What can hang from each mark:
ropat: fugisu fulu muteg rolak vitu
rolak: sidi
bugi: muteg
fulu: sidi
sefe: sidi
fugisu: bugi laput sidi
vitu: laput sidi
laput: fugisu
mefu: sidi
sidi: rolak sefe tola

Known rows, with every way that one mark hangs from another:
[fugisu laput]: [ 14 -10 -13 -10   9  15   2  13   8  10   4  -3  -1   4   9   6  -5  11
   7  21  11 -15  -5  11   5  -8  13  11  -2 -12   0  -4   2  11   6   4
   3  -4   2  -6   7   9   2   8  10   9   0  -9   2  -5  10 -14  -3  -6]
[sidi rolak]: [ 10  -7  -5 -14  13  -7  -2   6  19   0  16 -12   2  20   8   4  -9  -5
   3  36   8   5 -10   8  18  -4 -11  -6  28  15   2  -8  18 -10   7  -6
 -35  -2 -13  13  -5   6 -12   8  21   3  -7 -39   3  -2  23   0   2  -5]
[rolak [sidi sefe tola]]: [ 20   6  10  -8  13   1  13   8 -12   6  14   1   2  47   5  12  11 -17
  -9   5  18  13  -6  23   8  -4 -11 -30  14  14   6  13  10 -24  -6  11
 -46 -29  -7  10 -34  14 -25  -2   2  18 -30 -13 -17  -1 -13  -4  -3 -11]
[mefu sidi]: [ 22 -13  -4 -23  22  -1   0   7 -15   8  24  -6  -6  15  18   0  11   0
   8  19  -7 -15 -17  22   1 -20  -2   5  29  -6  -6  -5   8  -3   2   0
 -22 -20  -4   3   7   2 -20   3  14  15  -8 -23   6  -9  11   5   9 -20]
[fulu [sidi rolak]]: [ 15 -12  -3  -6  16  -9   8  14  13   2  21 -11  11  16   6  15 -12 -14
   1  40  -2   2 -12 -12  14  -6  -1  -7  25  11  15   7  10 -10   4  -6
 -22  -6 -19   6 -29   7 -17  14  18   6 -12 -38  -9  -3  16  -8  -7 -10]
[ropat rolak]: [  0  -7   0  -5   4   5  -2   8 -17   0   3   7  -2  13  12   3   6  -2
   0  19  11  10 -28  -8   6  -6   7  -3  18   5  28   7   5   2  10   7
 -10   4 -11 -23   7  13  -4 -11  21  -4  -5  -2 -11  -3  15   0 -19  -4]
[ropat [fugisu sidi]]: [  4 -14  10 -18   6   0  -1  -5  -1  -5  -3   0  -2 -11   9 -16  13  10
   7   0  -4 -10   5   7  -4  -4   0   6  15   6   6  12   8  15  11   6
  -5   1  -9   1   9  -4  -2   8  -8  -6   3   8  -8   4  10 -10   8  -1]
[fugisu laput sidi]: [ 11 -19 -14  -4  10  16  14   8  -2   2   5  -3   9  -5  15 -14  -8  18
  26  14   3 -25  -6   9  -4 -20   6  13  -8 -12   5  -1   8  15  20  11
  18 -15  -8  -3  14   3   1  23  -5  -2  -1  -5  -8  -8   5 -25  -4  -2]
[fugisu bugi laput [sidi sefe]]: [ 21   1 -17   2   2  13  24  -8   2  11   7  -2   4   1   2  -3 -10  15
  34  -3  -2 -36  -1  27 -13 -12  10   0 -14 -11   0 -17  13  14   2  -4
  23 -24   1  28  15  -9  -1  25  -8   7  -3   3  -2  -7 -14 -29  -8  14]
[vitu [laput fugisu] [sidi rolak sefe]]: [-16  15  -1  20   5  -2 -14  -7  16  -2  11   3   2 -12  -3  -2   1 -34
  15  10  -5  -5   3  -4  -8  10 -23  -1   9 -18 -30  -7  -1 -32  -1   6
   5  -5 -21  20  -1 -12  10  10  -8  10 -12 -13   5 -12   2  14  12   2]
[vitu [sidi rolak sefe]]: [ -2   4   2  -5  20 -13  -9  -6   5   6  18  -1  15  10  -2   1   1 -26
   5  34  -5  -2 -18  -4  17  -1 -24 -24  25  -1  -3  -2  15 -34  -3   7
 -27 -23 -19  11 -21  -9 -14   6   6   8 -21 -37  -7  -7  13   4   1   6]
[vitu [sidi tola]]: [  4  -7  -2 -17  20   5  -8   3 -12   1  12  -1  11  12  -5   4   5 -14
  -5  24   1   3 -10  -1  24  -7 -22 -12  18  -4  -7   6  13 -15   4  18
 -17 -20 -21 -12 -11  -3 -10  -2  -3  14 -18 -19 -16  -1   3   2  -3 -14]
[sefe [sidi rolak]]: [ 13  -2 -10  -9  22 -18  -1   2  17   0  18  -3   4  23   4   4 -17  -5
  -8  41  -8   4  -9   5  18  -8  -8  -2  27  21   9  -5  14 -35   3 -12
 -26 -16  -5  18 -22   1 -18   7  11   6  -9 -60  11  -9  13   0   3  -3]
[laput [fugisu [bugi muteg]]]: [ 17   0 -18   1 -10  19   8   2  12   4  10  -4 -14   6   5  14 -12   6
  10  10  -3 -22   3  21   6   8   2  27   9 -13 -22  -9   4  22  -3 -19
  15  13   8  16  28   2   7  11   9   8  22   5  20  -4  -6   0  17  -6]
[laput [fugisu bugi sidi]]: [ 15  -3 -15   5  -4  18  11   2   2  -4   8  -2  -7  -7   7  -5  -9  10
  27  -1  -6 -26   3  17  -5   0   2  28   3 -12 -16 -11  12  19  13 -11
  25   2 -10  15  32  -1   7  19  -4   2   9   8  11  -8  -7  -5  10  -5]
[sefe sidi]: [ 17  -4  -8  -9  22 -11  -3   7   3   3  11   1   2  19   7   4  -9   1
 -10  34 -11  -3  -8   6  18  -6   2   5  20  14  11   4  10 -26   2  -9
 -11 -16  -4   6 -17  -3 -20   2   7   8  -5 -42   8 -11   9  -3   4  -6]
[fulu sidi]: [ 18 -15  -1  -6  16  -3   7  18  -1   5  15  -7   8  11  10  16  -5  -9
  -1  34  -6  -6 -12 -10  14  -4   9  -1  18   4  18  15   7   0   3  -3
  -7  -6 -18  -6 -24   3 -17   9  13   8  -8 -20 -11  -6  11 -12  -6 -13]
[laput [fugisu bugi [sidi rolak tola]]]: [ 16   1 -15   2  -3  15  15  -3  11  -9  15  -6  -9   3  -3  -4 -10   4
  24  -2   3 -12   4  21  -1  -5 -14  12   7  -2 -22 -18  18   9  12 -10
   3  -1 -11  26  24   5   4  17  -4   5   1  -7   3  -4 -10  -3  10  -7]
[vitu [sidi rolak]]: [ -5  -7  -4 -12  20  -3 -11   1   5   2  14  -3  18   7   2   3  -8 -18
   3  40  -5  -1 -13  -8  17  -2 -20  -4  27  -2  -4  -1  12 -20   6  11
 -17 -16 -23  -2  -9  -3  -5   9   5   5 -13 -31  -5  -3  19   5  -5  -6]
[ropat muteg rolak vitu]: [ -9   1  19  11  -5  -9  -8   5 -20   1  -2  10   0  -3  17  -2   6  17
 -20   2   7  27 -13 -22   0  -3  17   3 -11   8  26  14 -10   4  -1   8
   2  19  15 -42   9   7   0 -31  17 -16   9  11  -8   7  12  12 -14   3]
[ropat [fugisu laput] fulu muteg [vitu sidi]]: [-31  -1  20  -1 -14 -11 -23  -4  -3   2 -37   8   9 -38 -12 -11  12  15
 -32 -34  -6  20  24 -30  -9  12  22   7 -36  -9   1  12 -33  14 -13   9
  21  18  32 -41  -7  -1  19 -27 -16 -18  16  43   6  16  -1  12   1  12]
[laput [fugisu bugi [sidi rolak sefe]]]: [ 15   6 -12  10  -4   7  13  -6  13  -4  15  -3  -8  -1   1  -6  -8  -1
  30   0  -4 -21  -1  21  -5   0  -8   9   7  -6 -17 -17  16   2   8 -16
   7  -4  -8  34  20  -2   1  19   0   3   1  -8  10 -10  -8  -4  13   5]
[rolak [sidi sefe]]: [ 15   3   9  -3  13  -1   9  11  -9  10  11   3   5  38  16  10   5 -15
  -2  14   8   0  -9  16   2   2   1 -16  16   9  12  13   5 -20  -5   6
 -32 -23  -7   7 -27  10 -20   7   7  12 -22  -8  -7  -5  -2  -5  -4  -4]
[ropat fulu [vitu sidi]]: [-27  -6   5 -12   0  -9 -25  12 -20   2 -36  -2  12 -12  -9  -3   2   3
 -25 -13  -5   4  -3 -26  14  11   8  -7 -21  -2  12   7 -17  -3  -3   9
   7   2   7 -37 -17 -11   5 -13  -5 -13   4  16   6   5   8   9  -9   0]

Rows:
[-21  -3  19  17 -13 -19  -5  14 -27  -2 -23   9   9  -8  -1   3   4   6
 -33 -15   0  39 -12 -51   2   2  29  -7 -26   9  44  20 -25   5  -6   1
  12  21  17 -56 -21  15  -2 -36  13 -24   8  24 -10   7   4  12 -23   6] => [ropat [fulu sidi] muteg rolak vitu]
[ 16  -2 -19   3  -8  17  20  -6  13  -7  17  -7  -6   9  -2   1 -15   6
  20   3  -1 -16   4  23   5  -6 -18  14   7  -4 -24 -14  14  15   7 -13
   4   3   0  28  24   3   4  19  -1   4  12  -9   8  -1 -12  -5  16  -5] => [laput [fugisu [bugi muteg] [sidi rolak tola]]]
[-19   5  15  -2 -23  -1   2 -24 -18  -2 -20  13  -4 -17  -1 -10  12  19
  -2 -34  -4  -7  -4  -4 -24   3   8 -11 -12   9  24   9 -14  19  -9   6
  10  14  23  -7  11 -15  14  -8  -6 -19  17  37  -7  17  -6  -7 -15  22] => [ropat [fugisu [bugi muteg] [sidi sefe]] rolak vitu]
[ 19 -13 -27  -3  -4  26  29  -5   6  10   7  -6   9   6   9   6 -26  27
  26  11  -6 -41   4  24  -5 -13   7  22 -10 -14  -6 -11   5  37   2  -5
  34 -11  11  18  28  -4   7  31  -5   0  21   7   6   0 -10 -31  -5   5] => [fugisu [bugi muteg] laput sidi]
[ 19   5 -16   8  -8  11  22 -11  13  -5  20  -6  -9  12  -5   0  -9   0
  22  -2  -1 -17   0  26   4  -7 -21   1   6  -4 -23 -15  16   6   2 -16
  -2  -3   2  38  16   0  -3  17  -1   7   8 -13   6  -4 -18  -6  20   3] => [laput [fugisu [bugi muteg] [sidi rolak sefe tola]]]
[  5   7  -8  17  -4  11   2   1   6  -2   2  -1 -13 -11   9  -2  -2  -2
  22 -11  -4 -20  15  16 -16   7   2  22  -3 -13 -22  -7   3   7   6  -5
  28   6 -13  22  27  -9   9  16  -9   6   5  15  10 -12  -5  -2  11  -5] => [vitu [laput [fugisu bugi [sidi sefe]]]]
[-33   1  30   3 -24 -18 -19  -4 -20  -6 -39  15  -5 -24  -5 -12  23  16
 -38 -43   5  43   4 -37 -11  10  28  -3 -24  11  33  18 -30  17  -9   4
   6  35  31 -52  -1  12  12 -45   2 -30  17  49  -1  19   4  19 -12  15] => [ropat fugisu fulu muteg rolak vitu]
[ 13   0  -6   8   2   4  12  -2   8 -11  19  -3  -9   4   0 -13   3  -6
  21   1   4  -5  -7  16   3 -12 -21  -6   8  -3 -15  -7  17 -10  14  -6
 -15  -6 -12  24   6   5  -6  12  -2   5  -8 -21  -4  -9  -6  -2  21  -2] => [laput [fugisu [sidi rolak sefe tola]]]
[-35   1  18  13 -10 -14 -19   6 -32  -3 -27  15  14 -15  -3  -6   8   3
 -32 -16  -1  37 -13 -48   4   6  16  -5 -24   0  30  15 -25  -1  -5  13
  16  13  15 -61  -7   8   7 -38   5 -26   8  29  -6   8   4  22 -23  10] => [ropat fulu muteg rolak [vitu sidi]]
[ 22  11   3 -12  15 -18   9  -8  16   0  27 -12  -8  38 -15   4  10 -20
  -3  14  19  21 -14  23  26 -14 -33 -55  21  22  -3 -11  28 -35  -4  -6
 -71 -20  -7  36 -31   5 -32  -7  13  19 -30 -55 -17  -1  -2   0  10   3] => [sidi rolak sefe tola]
[ -7   6   1   5  -8   7 -15   8   1   2 -15  -3 -13 -17   8   3  -3  14
  -5 -16   1 -13  16   4 -11  14  12  19 -17  -6 -14  -4 -12   9  -2  -1
  20  20   7  -5  17 -15  15   0  -4  -1  12  19  15   2   5   5   4  -8] => [ropat [vitu [laput [fugisu bugi]]]]
[ -5  -3   5 -12  -6 -12   2  -2  13  -1 -18  -4  -2  -2 -30   1  14 -12
 -16 -22   9  19   8 -11   0   0   7 -29  -8   6  13   3 -11   0  -8  -5
 -22   0  10   2 -39  13  -2  -8  -5   3  -9   5  -7   7  -8  -8  -1   8] => [ropat [fugisu laput] [fulu [sidi rolak sefe tola]]]
[-11  18  -1  15   6   0  -9 -10  13  -6  14   1  -2  -3 -14   0   8 -36
   8   0   4   7   6   2  -3   3 -35 -14   7 -12 -35  -8   4 -36  -2  10
 -11  -9 -21  22  -8  -8   5   3 -13  18 -20 -19  -6  -8  -8  15  14  -4] => [vitu [laput fugisu] [sidi rolak sefe tola]]
[-17   2  29  -4   0 -17 -20 -12   8   0  -4   4   8 -26   3 -10   9   9
 -22  -2  -9  19  18 -17  -5   9  -1   4  -2   6  -6  13 -11  -1 -10   9
  -6  15  16 -19  -2 -11   7 -18  -7 -12   8   8  -1  17  13  17   9   7] => [ropat fugisu muteg [vitu [sidi rolak]]]
[  5   6 -10  10  -5  15  -5   6  11   0  -1  -3 -17  -8   8   8  -4   0
  12  -4   1 -14  17  15 -11  13   7  30   1 -13 -25  -9  -2  12   2  -7
  26  16 -11  13  29  -4  12   9  -3   9   9  17  16  -9   0   4  10 -12] => [vitu [laput [fugisu bugi]]]
[ -6  -6  15   7  -2 -22  -7  20 -10   2 -19  -5   9  -7   0   5  -2  10
 -34  -9  -8  24   6 -34  13   5  25  -1 -26   7  21  17 -18   7  -9  -8
   9  15  17 -37 -25   3 -11 -23   6 -15  10  13   1   4   4   8  -2   0] => [ropat [fulu sidi] muteg vitu]
[ -8   5   0   5  -7   6  -8   3   4  -5 -10  -6  -9 -14   3  -2  -4  12
   0 -20   4  -7  17   6 -11   7  -1  10 -18   1 -16  -7  -5   3   2   3
  12  15   3   3  13 -13  13   3  -9  -2   5   8   7   5   0   4   3  -8] => [ropat [vitu [laput [fugisu bugi [sidi rolak tola]]]]]
[  2   3  -4  17   0   8  -2   5   5  -5   2   0 -12 -12  13  -7   3  -4
  19  -5  -3 -15  10  10 -12   3  -2  18  -1 -13 -19   0   0   0  11   0
  20   7 -16  14  20  -7   6  14  -7   4   3   8   6 -14   0   0  17  -7] => [vitu [laput [fugisu [sidi sefe]]]]
[  0  -3   2 -17 -14  -5   9 -15  -4  -3 -23  -4  -4   3 -22  -5  13   6
  -8 -37  -5  -1  12  11   4   3   0 -18  -6  10   6   3  -1  22  -9 -11
  -6  -1  14  14  -5  -4  -7  -2 -14  -6  12  27  -1  10 -18 -10   8  14] => [ropat [fugisu [bugi muteg] [sidi sefe tola]] fulu]
[-15   6  22  18 -12 -24  -1   8 -28  -3 -17   9   4   2 -12   2  15  -1
 -36 -27   6  47 -14 -43   6  -3  19 -30 -30  13  42  19 -20  -7 -12   1
  -5  12  20 -44 -34  14 -11 -43  10 -16  -3  18 -18   8  -8  12 -20  11] => [ropat [fulu [sidi sefe tola]] muteg rolak vitu]
[-14   6  20   4 -22  -4   4  -6 -18  -1 -23  18   1   8  -3   4  14   1
 -23 -33   8  42   8 -18 -19  15  29   5  -2  14  29  14 -21  21 -12   0
   5  16  17 -30   0  31   8 -31   2 -18   6  56  -1  14 -13  14 -22  10] => [ropat [fugisu bugi] fulu muteg [rolak sidi]]
[-12   6 -11  13  -1  18 -11  -3   4   2   1   4   2 -15   3  10  -9 -15
  10   8 -12 -21  14  -1  -8  16  -9  30   4 -27 -34  -2  -8   2  -3   6
  38   5 -14   4  23 -13  20  13 -12   9  10  15  13  -7  -4   9   8  -9] => [vitu [laput [fugisu [bugi muteg]]] sidi]
[ 19   0  -9 -15  23 -15   4   0  14  -4  22  -6   0  33  -8   6 -10  -7
 -14  31   1  17  -6  11  24 -14 -19 -17  25  27   5  -6  19 -40   2  -8
 -42 -20  -5  21 -29   5 -23   0   7  13 -17 -65   0  -5   3   0   4  -8] => [sefe [sidi rolak tola]]
[-19   2  21 -14 -11 -25 -12  -3   0  -5 -32  -5  -3 -13 -29  -3  19  -4
 -33 -41   1  23  10 -21   1  10   6 -37 -19  19  19  10 -18  -6 -14  -3
 -26  11  19  -9 -46  -5  -3 -19  -8  -8  -4  12  -6  17  -5   2  -1   9] => [ropat fugisu [fulu [sidi rolak sefe tola]] vitu]
[-28   8  10 -10 -18  15 -13 -19 -17   1 -25  18  -1 -27 -19  -1  14  10
 -11 -34  11   7   3 -11 -27   6  11  -6 -20  -4  10  -2 -22  13 -10  24
  16  10  20 -28   8  -3  33 -21 -13  -5   0  41 -11  23  -8   2 -31   8] => [ropat [fugisu bugi laput] rolak [vitu [sidi tola]]]
[-22   3   5   7  -1   6 -24   6  -6  -1 -14   3   1 -27   6  -2   0   0
  -6  -7  -5 -11  10 -12  -8  13  -1  16 -16 -15 -17   4 -15  -5   0  14
  24  11  -2 -18   7 -19  18   1 -11  -1   6  14   8   0   7  11   3  -9] => [ropat [vitu [laput fugisu] sidi]]
[ -7  23  -5  15   2   3  -6 -14  14  -4  14   0  -3  -2 -18   5   3 -32
  11  -5   2   2  11   9  -5   8 -31 -11   5 -12 -39 -16   5 -30  -7   5
  -3 -10 -19  31  -2 -10   8   6 -13  20 -18 -11  -1  -6 -13  13   8  -2] => [vitu [laput [fugisu bugi]] [sidi rolak sefe tola]]
[-41   6  31  13 -28 -16 -23  -5 -16  -8 -45  15  -9 -33  -4 -12  23  12
 -36 -53   5  43  16 -38 -23  16  29   4 -31   7  23  18 -38  18  -9   8
  20  41  27 -48   6   7  20 -44  -5 -29  19  61   2  16   2  23 -11  12] => [ropat fugisu fulu muteg rolak [vitu laput]]
[ 21  -2 -22   3  -3  16  31 -12   6  13  11  -4   6   9   3   5 -18  18
  29   5  -8 -43  -2  29  -5 -14   3   3 -13 -13  -5 -11   7  23  -6  -9
  25 -19  15  31  17 -11  -2  28  -4   4  14   2   2  -4 -16 -32   0  17] => [fugisu [bugi muteg] laput [sidi sefe]]
[ 13  -1 -16   6  -5  14  12  -1  12  -6  12  -5  -5  -3   4  -5 -14   6
  29   4  -4 -20   2  17  -5   0  -5  23   8  -6 -18 -17  15  12  13 -13
  14   3 -10  24  29   2   7  21   0   0   6  -4  12  -7  -3  -3  10  -3] => [laput [fugisu bugi [sidi rolak]]]
[ 15  -7 -24  -4   2  17  23  -5  16   5  10  -9   9   2   2  -2 -25  19
  35  10   2 -27   4  22 -12 -13   3  14  -5  -4  -4 -26  15  19  10  -3
  19 -15  -4  26  22   1   8  31  -3   0   0  -9   3  -3  -1 -25 -14   5] => [fugisu bugi laput [sidi rolak]]
